Every row comes from one small tree of marks. The marks that hang from a mark follow it in brackets, in the order of their numbers. Every link used is in the known rows. Which tree was each row made from?
Known rows:
Z930{Z634{Z500} Z779}: [  9.8 -10.5   2.7 -13.2  -7.6  34.1  16.1   3.9  12.7  -3.9   4.3 -14.6
  -1.0  -2.4   8.2  -7.4   5.2   4.5 -13.6  -3.9  -3.4  15.6   5.6  -6.5
 -11.2   0.9 -22.4]
Z595{Z500{Z634}}: [ 31.2  -3.8  -1.8  -9.9   3.6  -4.9   0.2 -19.8  10.1   1.8  -3.9   2.2
  -0.7   2.4   0.6   9.1   0.6   8.6  -7.9  -0.7   2.0  -4.4  -7.0   8.0
  -5.9  11.6   5.1]
Z595{Z500}: [ 16.8  -0.7   0.1 -12.5   3.9 -10.2   1.6  -9.9  -0.6  -7.0   3.7   2.0
  -5.7  -1.2   1.0   8.7   1.4   9.3  -4.9   2.3   2.6  -0.9  -0.2   1.0
   1.7   8.7   0.6]
Z919{Z847}: [  9.4  -2.5   2.2   7.8  -3.9   4.6  -2.2  -8.5  -2.4   2.0   0.9   1.9
 -11.5  17.0 -10.8  -1.9   5.2   4.1   3.8  -2.3   6.4   6.7   3.4 -10.6
   1.3  -7.2  -4.7]
Z500{Z504{Z847{Z595}}}: [ 26.1  -0.4  -6.5   0.4   5.0  16.9 -21.4  -0.5  15.2  -2.1   0.4   4.9
  -2.5  19.7  -6.0 -11.0 -16.3   6.2   2.7  -5.2  -4.6  19.1  -6.8  -1.3
 -12.9   9.7  -7.9]
Z634{Z930}: [  2.6 -14.2   6.5  -8.5   4.9  -2.8   0.1  -7.4   8.4 -12.7   8.8   1.0
  -7.3  -5.1   2.6 -12.9   5.8   2.4  -8.1  -3.0  -2.7  -0.8  -6.0   5.1
   3.0  10.0   6.6]
Z919{Z847{Z595{Z500{Z504 Z779}}}}: [ 46.8 -12.8  -3.1  -4.4   2.4  13.0  -6.3 -18.4  11.2  -1.6  -7.5   1.2
   6.5  34.2  -7.5  -6.2 -10.6  11.4  -1.2 -14.5  -3.5   9.2  -8.3 -20.4
  -1.9   7.6  -9.3]
Z847{Z595{Z500} Z919}: [ 33.9  -3.6   1.4 -16.1   2.7 -11.1 -12.3 -10.5 -10.2 -19.2   5.8  -5.3
   9.9 -13.6  -2.8 -10.8 -15.4  18.0   4.7 -15.1   2.7   0.9  -1.7  -2.1
  16.2  21.9  -4.4]
Z847{Z595{Z500}}: [ 26.3  -2.9   1.7 -22.6   4.9 -10.0  -9.3 -12.6  -6.5  -7.7   1.3   2.4
   1.2  -0.1  -1.1   3.2 -11.0   7.1   0.6  -5.4   1.4   3.9  -4.6  -1.1
   7.8  12.4  -4.5]
Z487{Z500 Z930{Z634 Z779{Z847{Z919}}}}: [ 20.6 -13.8  -4.9 -12.4  -2.9  30.4   0.2   0.6  29.0 -19.5   0.4 -14.3
   8.5 -25.3  28.2 -10.9   1.0  19.3   3.1 -26.6  -7.6  10.6 -15.0 -22.9
   3.1  14.8  -8.4]
Z919{Z847{Z595{Z500}}}: [ 32.6  -4.0   3.9 -13.2   0.9  -4.1 -10.0 -20.5  -7.9  -4.3   1.9   4.3
 -10.4  16.8 -11.8   0.5  -5.3  10.7   4.1  -6.6   7.2  11.8  -0.9 -11.3
   8.1   4.1  -8.5]
Z847{Z595{Z500{Z779}} Z919}: [ 36.3 -12.7  -4.0  -8.6   5.5   1.2  -8.1  -9.6   0.5 -13.3  -1.0  -8.7
  23.3  -7.5   1.3 -17.1 -19.2  15.6   3.9 -20.0  -4.2  -3.7 -10.0  -9.1
  13.1  21.3  -5.4]
Z930{Z487 Z634{Z500} Z779}: [ 13.9  -0.4   7.9 -18.7  -8.8  49.5  18.6  12.5   9.6  -7.2  11.5 -24.7
   1.9  -3.4   0.5 -12.9   2.8   6.7  -4.0  -1.0  -5.2  20.6   0.9  -8.5
 -18.7  -2.4 -38.2]
Z930{Z487}: [  3.2  10.1   5.4  -5.8  -2.7  15.8   2.4   9.4  -2.4  -4.1   6.5 -10.4
   1.9  -0.8  -7.0  -5.7  -3.4   4.1   9.3   3.1  -0.3   4.0  -4.1  -2.1
  -7.9  -2.7 -14.9]
Z500{Z504 Z634{Z930{Z487}} Z779{Z847}}: [ 46.6 -24.4  -2.0  13.1  -4.8  47.0  -6.0  -9.1  48.4   2.9  -8.7  -3.8
  21.2  16.6  -4.4 -14.8  -0.8   7.5  -9.5 -19.7 -15.0  -8.3 -38.5 -12.2
 -26.4  10.2   1.9]
Z634{Z500{Z504} Z930}: [ 15.0 -25.6   2.2 -13.6   8.0   4.2   0.6  -3.2  24.5 -11.4   0.7  -3.7
  -7.3  10.7  10.2 -22.1  14.3   2.8 -18.3  -9.4  -6.4  17.3 -13.4  -2.1
  -0.7  19.9   8.1]
Z500{Z504 Z634{Z930} Z779}: [ 36.8 -26.7  -7.0   6.0   6.0  25.5   1.3 -13.7  45.5   3.1 -15.1  -2.5
  20.4  24.4   6.5 -20.3  -2.0   2.6 -18.0 -16.4 -17.8  -7.2 -22.3   0.4
 -19.5  18.9   9.5]
Z504{Z847{Z595{Z500} Z919}}: [ 32.1  -2.5  -5.1  -4.3   9.7   1.6 -24.6  -7.5  -3.1 -15.2  14.2  -1.0
  -4.2  -9.7  -7.7 -17.5 -17.5  20.4   9.8  -8.5   6.5  14.9  -5.8   2.0
   5.8  19.4  -7.5]
Z634{Z930{Z487{Z500{Z779{Z847{Z595}}}}}}: [ 20.5 -27.6   6.5 -13.4   7.7  22.2  -9.7  -2.9  18.7 -10.4   5.3  -8.0
  13.1  -4.1   8.1 -26.1  -5.8   1.7   9.0 -17.8  -6.5   9.2 -38.2 -15.9
   2.9  12.8  -9.6]
Z504{Z847{Z595{Z500{Z634}} Z919}}: [ 43.3  -4.6  -7.0  -3.0   9.0   6.1 -24.5 -16.5   6.9  -7.8   7.6  -0.7
  -1.7  -6.4  -8.5 -16.7 -17.4  19.6   7.4 -10.8   6.0  12.3 -10.2   7.9
   0.0  22.4  -5.0]
Z930{Z634{Z500} Z779{Z847{Z595 Z919}}}: [ 32.0 -16.6   4.3  -5.0 -17.8  41.4  -5.3   0.1   8.9  -9.8   6.8 -12.5
   9.7 -18.6   0.4 -13.3  -4.1  14.0  -5.3 -24.3  -0.2  15.1  -8.1 -20.0
   1.4   4.8 -22.0]
Z930{Z487 Z779{Z500{Z504{Z847{Z595}}}}}: [ 30.5   5.4   5.9 -16.5   4.4  52.1 -16.1  12.0  19.2 -17.0  12.0 -16.2
  16.2  11.1  -1.0  -8.2 -14.2  18.7   1.3 -13.3  -5.6  18.9  -7.2 -13.5
 -28.2   8.4 -31.5]
Z930{Z487{Z500{Z504}} Z634}: [ 21.4   2.1   0.1 -15.4  -5.4  19.2  11.1   6.5  14.8  -9.4   5.4 -16.7
   4.1   8.2   8.4 -14.0 -13.8   2.1   1.3  -2.0  -1.4  20.3  -7.3  -4.9
 -18.0  12.5 -28.3]
Z634{Z500{Z779} Z930}: [  2.5 -37.1  -1.3  -5.4  13.7  11.1   6.5  -2.7  24.5  -2.1  -0.5  -7.8
   3.7   2.2  13.4 -27.8  14.4  -1.4 -12.9 -10.7  -7.5   8.9 -21.9  -8.1
   2.4  14.3   6.2]
Z779{Z500{Z504 Z634} Z847}: [ 34.8  -9.7  -3.6  12.2  -9.9  16.9 -20.6 -13.2  31.4   4.2  -5.8   6.9
  14.8   4.4   3.1  17.9   3.1   9.2 -17.8 -23.7   8.0  -6.1 -20.8 -11.2
 -20.6  10.0  12.0]

Write each row's tree:
[ 29.2  -4.9   7.6  -4.6 -19.1  42.7  -5.6  -3.9   8.4  -3.9   5.4  -2.3
   7.1  -9.3  -5.7   5.7 -11.3   7.0  -4.4 -13.8  -3.5   2.9  -4.1 -14.4
 -10.1  -5.4 -22.3]	Z930{Z634 Z779{Z847{Z595}}}
[ 19.2  -2.2  -8.0   9.7   4.1  10.5 -20.4   3.8  19.8 -15.1  11.5  -4.7
   6.7   1.2   4.9  -9.3  -6.5  18.2  -7.5 -16.0   8.8  11.2  -2.6  -5.2
 -14.8  20.6  -0.8]	Z779{Z500{Z504{Z847{Z919}}}}
[ 32.6  -2.6 -11.1  12.4   3.6  23.5 -14.0  -8.1  31.1   8.5  -6.3   3.6
  -2.0  23.4  -4.5  -6.9  -6.9   6.9  -4.2  -3.2  -4.5  11.0 -10.9   8.7
 -26.1   9.5   0.7]	Z500{Z504{Z847} Z634}
[ 57.9 -20.8 -10.0  21.3  -8.9  35.5 -19.4 -11.1  34.2   7.8 -19.6  -1.9
  37.0  11.7  -3.4 -14.6 -16.1  10.3  -1.9 -33.9 -11.9 -10.0 -30.8 -17.3
 -10.0  14.5   4.2]	Z500{Z504 Z634 Z779{Z847{Z595 Z919}}}
[ 26.8  -4.6  -3.1  -1.2   0.1   7.3  -9.7 -10.1  27.8   0.4  -7.0  -1.5
  15.9  11.6   8.6   7.1  -1.1   6.0 -17.8 -16.8   4.4  -0.8  -7.0   0.1
 -20.5  16.6   6.0]	Z779{Z500{Z504 Z634}}
[ 30.6 -16.3  -6.3  12.9  -3.4  11.4  -4.4  -8.5  12.3  -5.4   0.7  -0.9
  15.1 -11.1  -0.4   0.4  -2.6  16.6  -2.4 -15.1   0.5 -12.9 -18.4 -18.7
   4.1   8.7   4.0]	Z595{Z500{Z779{Z847{Z919}}}}
[  5.7 -22.8   4.3 -15.3  15.0  15.1   6.9   2.0  20.3 -12.7   6.3 -14.6
   9.4   0.1  13.8 -29.9  -1.3   1.0   4.1  -7.7  -8.4   7.9 -26.0  -7.3
  -2.5  15.4 -10.5]	Z634{Z930{Z487{Z500{Z779}}}}
[ 52.9 -15.4   3.9 -20.2   5.5  18.1   2.7 -20.4  33.8 -14.8  -4.3  -1.4
   4.1  14.6   6.3  -2.9   3.2  18.7 -23.1 -10.2 -13.2  -2.8  -8.9   3.8
 -14.6  22.4   1.1]	Z595{Z500{Z504 Z634{Z930{Z779}}}}
[ 31.6  -5.7  -0.2 -22.5   3.1  28.0 -12.5  -8.2  19.2 -14.2  -4.3   0.1
   4.4 -11.7  11.0  10.8   3.6  21.5   1.2 -21.2 -12.8   1.2 -16.1 -21.0
   3.5   6.2   0.8]	Z487{Z930{Z779{Z847{Z595{Z500}}}}}
[ 42.7 -15.4   1.8 -20.3  15.5  24.4 -18.3 -20.7  21.5 -10.9  10.0   1.3
  -8.1   1.9  -3.3 -13.3  -8.8  16.4  -3.8  -7.1  -4.9  13.5 -13.6   7.3
  -9.9  17.9  -9.2]	Z504{Z847{Z595{Z500{Z634{Z930{Z779}}}}}}
[ 49.0 -13.1 -15.8   8.2  11.0  24.4  -5.8 -16.3  40.2   6.9  -9.1   2.1
   8.6  25.9   1.4  -4.4  -9.2  12.9  -9.1  -4.8  -7.5   2.4 -19.3  -0.3
 -26.6  16.9   0.4]	Z595{Z500{Z504{Z847} Z634 Z779}}
[ 41.9  -6.2  -8.7   3.1   4.5  15.2 -30.2  -9.9  26.8  -7.2   2.5  -3.4
  15.6   6.1   0.8 -11.7 -15.8  16.7  -6.6 -24.7   7.3  11.3 -10.9   1.1
 -16.9  27.1  -0.7]	Z779{Z500{Z504{Z847{Z595 Z919}} Z634}}
[ 46.2  -2.7  -4.0  -8.8   1.1   0.9  -0.9 -18.0  21.2  -0.4  -9.7   3.2
   3.1  17.4   2.3   8.3  -3.3  12.1 -14.2  -4.5  -4.6  -2.1  -6.2   5.1
 -13.3  16.7   4.5]	Z595{Z500{Z504 Z634}}
[ 43.0  -9.5   1.4  -4.6  -6.0   5.2 -21.0 -23.0   7.6   4.5  -4.4  11.8
   3.1  -5.1  -7.3  14.8  -6.0   9.2  -0.6 -14.0   4.3  -3.3 -22.1  -6.4
   1.9   6.3   4.8]	Z779{Z847{Z595{Z500{Z634}}}}
[ 33.1  -1.2  -7.3   6.1   2.4  16.4 -23.9   1.5  11.1 -11.3   3.5  -1.4
   4.2   9.8  -6.8 -23.2 -19.5  15.2   5.7 -13.4  -3.1  17.0  -4.8  -3.2
  -5.2  17.1  -7.1]	Z500{Z504{Z847{Z595 Z919}}}
[ 27.7 -22.8  12.6 -10.5  -2.4  24.8 -20.0  -7.1  14.9 -27.8  16.2  -5.3
  15.2 -22.8   4.8 -12.1  -0.2  21.2 -10.5 -32.3   0.3  -3.1 -14.8 -16.0
   4.8  17.4  -1.5]	Z634{Z930{Z779{Z500 Z847{Z595 Z919}}}}
[ 60.0  -5.0  -2.6 -13.1  -0.2  -1.1 -15.0 -18.2   9.7 -13.4  -6.9  -4.2
  18.0   3.8  -2.4 -11.5 -18.7  20.5  -3.4 -21.4  -4.0   1.0  -6.8   1.6
   2.9  29.4  -0.2]	Z847{Z595{Z500{Z504 Z634}} Z919}
[ 34.5 -27.9  -8.0  11.1  -3.7  27.4 -13.8   2.2  24.1   2.5 -11.9  -5.9
  25.1   7.1   4.6 -21.7  -2.7   7.9  -3.8 -29.1  -8.0  10.0 -28.3 -28.5
   2.4  13.4   0.7]	Z634{Z500{Z504 Z779{Z847{Z595 Z919}}}}
[ 39.0 -14.3   5.1   1.7  -7.0  26.4 -18.8 -12.2  37.3  -8.4   5.8  -0.4
   9.7   0.1  -0.8   3.3   4.7  12.9 -17.2 -23.1   5.6  -2.9 -28.6  -8.7
 -24.4  16.5   6.8]	Z779{Z500{Z504 Z634{Z930{Z487}}} Z847}
[ 28.6 -22.6 -24.5  -0.3  24.8  27.5  -8.9  -6.8  60.0   6.2 -22.8  -5.8
  14.3  20.9  32.1 -21.4  -3.5   9.0   3.5 -20.6 -17.2  17.8 -34.2 -11.3
 -18.9  23.5   7.1]	Z487{Z500{Z504{Z847} Z634 Z779} Z930}
[ 30.4 -27.7   2.6 -19.4  14.4  36.6 -12.8  -0.7  31.9 -15.7   6.8  -5.9
  -6.0  16.5   7.5 -32.3   4.1  10.7 -11.9 -13.8 -13.3  31.2 -16.2  -7.6
  -9.3  19.4 -10.1]	Z634{Z500{Z504{Z847{Z595}}} Z930{Z779}}
[ 33.0 -14.7   3.4 -16.9   8.3  -7.3   0.7 -25.9  16.7  -8.5   2.4   2.5
  -6.9  -2.0   2.3  -0.5   4.5  10.6 -14.8  -3.5  -0.3  -4.6 -11.1  12.9
  -3.3  20.8  10.2]	Z595{Z500{Z634{Z930}}}
[ 44.6 -31.6  -5.4  18.8  -3.7  35.1  -8.0 -17.2  49.9   6.3 -14.6   5.4
  19.9  17.4   1.4 -10.0   1.7   4.7 -16.6 -22.7 -14.3 -11.1 -34.2 -10.3
 -20.6  12.6  14.7]	Z500{Z504 Z634{Z930} Z779{Z847}}
[ 36.5 -24.8   0.4  17.3  -4.7  39.7  -6.6  -8.5  31.8  -3.7   1.2 -10.3
  23.4 -10.5  -6.8 -25.2   0.0  13.6   0.6 -24.0  -6.8 -13.8 -36.0  -9.3
 -10.2  10.9   2.4]	Z500{Z634{Z930{Z487}} Z779{Z847{Z919}}}
[ 13.7 -26.2  -8.6  14.0   3.1  12.6  -5.1   1.0  18.1  -0.2  -6.6  -6.9
  23.5  -8.4  17.6 -17.6  -4.4   3.8   8.0 -21.1  -2.1  -0.4 -28.6 -22.9
   9.5   9.5  -0.1]	Z487{Z500{Z779{Z847{Z919}}}}
[ 11.4 -22.5 -14.4  -2.1   3.4  21.3   2.5  -4.1  38.0   1.3  -9.1  -6.8
   9.4 -10.8  30.5  -5.5  -0.9   4.7   2.8 -21.6  -7.3   7.7 -29.5 -24.1
  -3.4  10.1   0.9]	Z487{Z500{Z779{Z847}} Z930{Z634}}
[ 22.8 -15.1   6.7 -19.6  14.8  41.9  -1.7   7.2  30.9 -23.0  13.4 -14.2
  -1.6  11.7  12.3 -30.8  -2.6  13.6   0.8  -5.5 -13.7  23.1 -18.5  -6.3
 -16.3  15.3 -22.6]	Z634{Z930{Z487{Z500{Z504{Z847}}} Z779}}
[ 20.5 -23.3  14.6 -10.5  -2.8  44.0  -2.0   8.5  16.3 -22.3  14.2 -18.2
   3.5 -18.8   0.6 -28.1  15.8  19.0  -3.4 -18.4  -6.2  12.4 -21.6 -17.9
   1.9   8.2 -11.8]	Z634{Z500 Z930{Z487 Z779{Z847{Z919}}}}
[ 50.2 -25.1 -11.7   1.4  15.2  22.3  -6.0 -22.2  46.4  -3.5  -3.3   2.0
   2.5  21.8   3.1 -14.7  -4.0  14.9 -16.6  -7.7  -9.8   3.1 -24.7   3.5
 -23.8  24.8   6.3]	Z595{Z500{Z504{Z847} Z634{Z930} Z779}}
[ 33.2 -13.8  -8.5  -0.6   7.5   8.2   5.3 -18.0  22.2   8.4 -11.1  -1.7
  14.9   8.5   4.5   1.5  -3.0   6.7  -8.0  -6.1  -4.8 -11.0 -14.8   0.2
 -10.6  11.2   3.3]	Z595{Z500{Z634 Z779}}
[ 28.4 -12.1  14.4 -11.0  -4.6  45.1  -8.4   3.5  29.8 -24.9  15.4  -9.4
  10.4  -2.4   2.0  -3.9   6.6  19.1 -14.0 -19.7  -5.8   0.4 -19.1 -18.1
 -19.3   8.8 -10.9]	Z634{Z930{Z487 Z779{Z500{Z504} Z847}}}
[ 35.9 -15.7  -5.9   5.2   0.9  37.7  -2.9  -0.4  36.1   8.2 -14.4 -11.1
  25.9  16.3   9.5 -11.5  -7.0   2.7   6.2 -15.8  -9.7   4.3 -37.7 -18.2
 -19.4   7.5 -11.7]	Z930{Z487{Z500{Z504 Z634 Z779{Z847}}}}
[ 51.2 -16.7  -4.2   0.2   6.9  19.0 -26.2 -15.0  30.7 -13.1   2.7  -0.2
   3.6   9.4  -6.7 -33.1 -14.2  16.5  -5.2 -20.2  -6.5  13.2 -17.5  10.2
 -11.1  30.8   3.3]	Z500{Z504{Z847{Z595 Z919}} Z634{Z930}}
[ 40.6 -11.1 -14.6  10.9   8.7  18.7  -5.8  -3.8  25.8 -10.1   1.7  -4.4
   9.3  13.1   1.4 -16.2 -11.4  21.5  -4.6  -9.0  -6.6   4.4 -11.7  -8.8
 -12.3  20.3  -3.7]	Z595{Z500{Z504{Z847{Z919}} Z779}}
[ 18.7  -2.0  -4.9   5.2   5.7  10.3 -25.0  -0.4  -1.7 -10.0  11.3  -2.2
  -1.1  -8.6  -8.8 -24.6 -18.0  13.1  14.0 -10.1   4.4  15.6  -4.4   0.6
   3.6  11.8  -8.5]	Z504{Z847{Z595 Z919}}
[ 49.9 -15.8   3.6 -20.8   5.7  -8.4 -14.3 -24.4   5.5 -20.6   3.9  -4.2
   8.2 -13.6  -2.0 -19.1 -11.4  19.0  -3.2 -21.2   0.0  -1.4 -11.5   7.9
  13.1  32.1   3.6]	Z847{Z595{Z500{Z634{Z930}}} Z919}
[ 27.6 -11.7  -3.9   7.3 -14.5  47.7   7.7   9.1  27.7   4.1   1.4 -15.8
  10.1   8.4  -1.6 -12.5  -2.2   3.4  -6.9 -10.4  -4.2  15.7 -21.4 -21.4
 -25.8   1.8 -22.0]	Z930{Z487 Z634{Z500{Z504 Z779{Z847}}}}
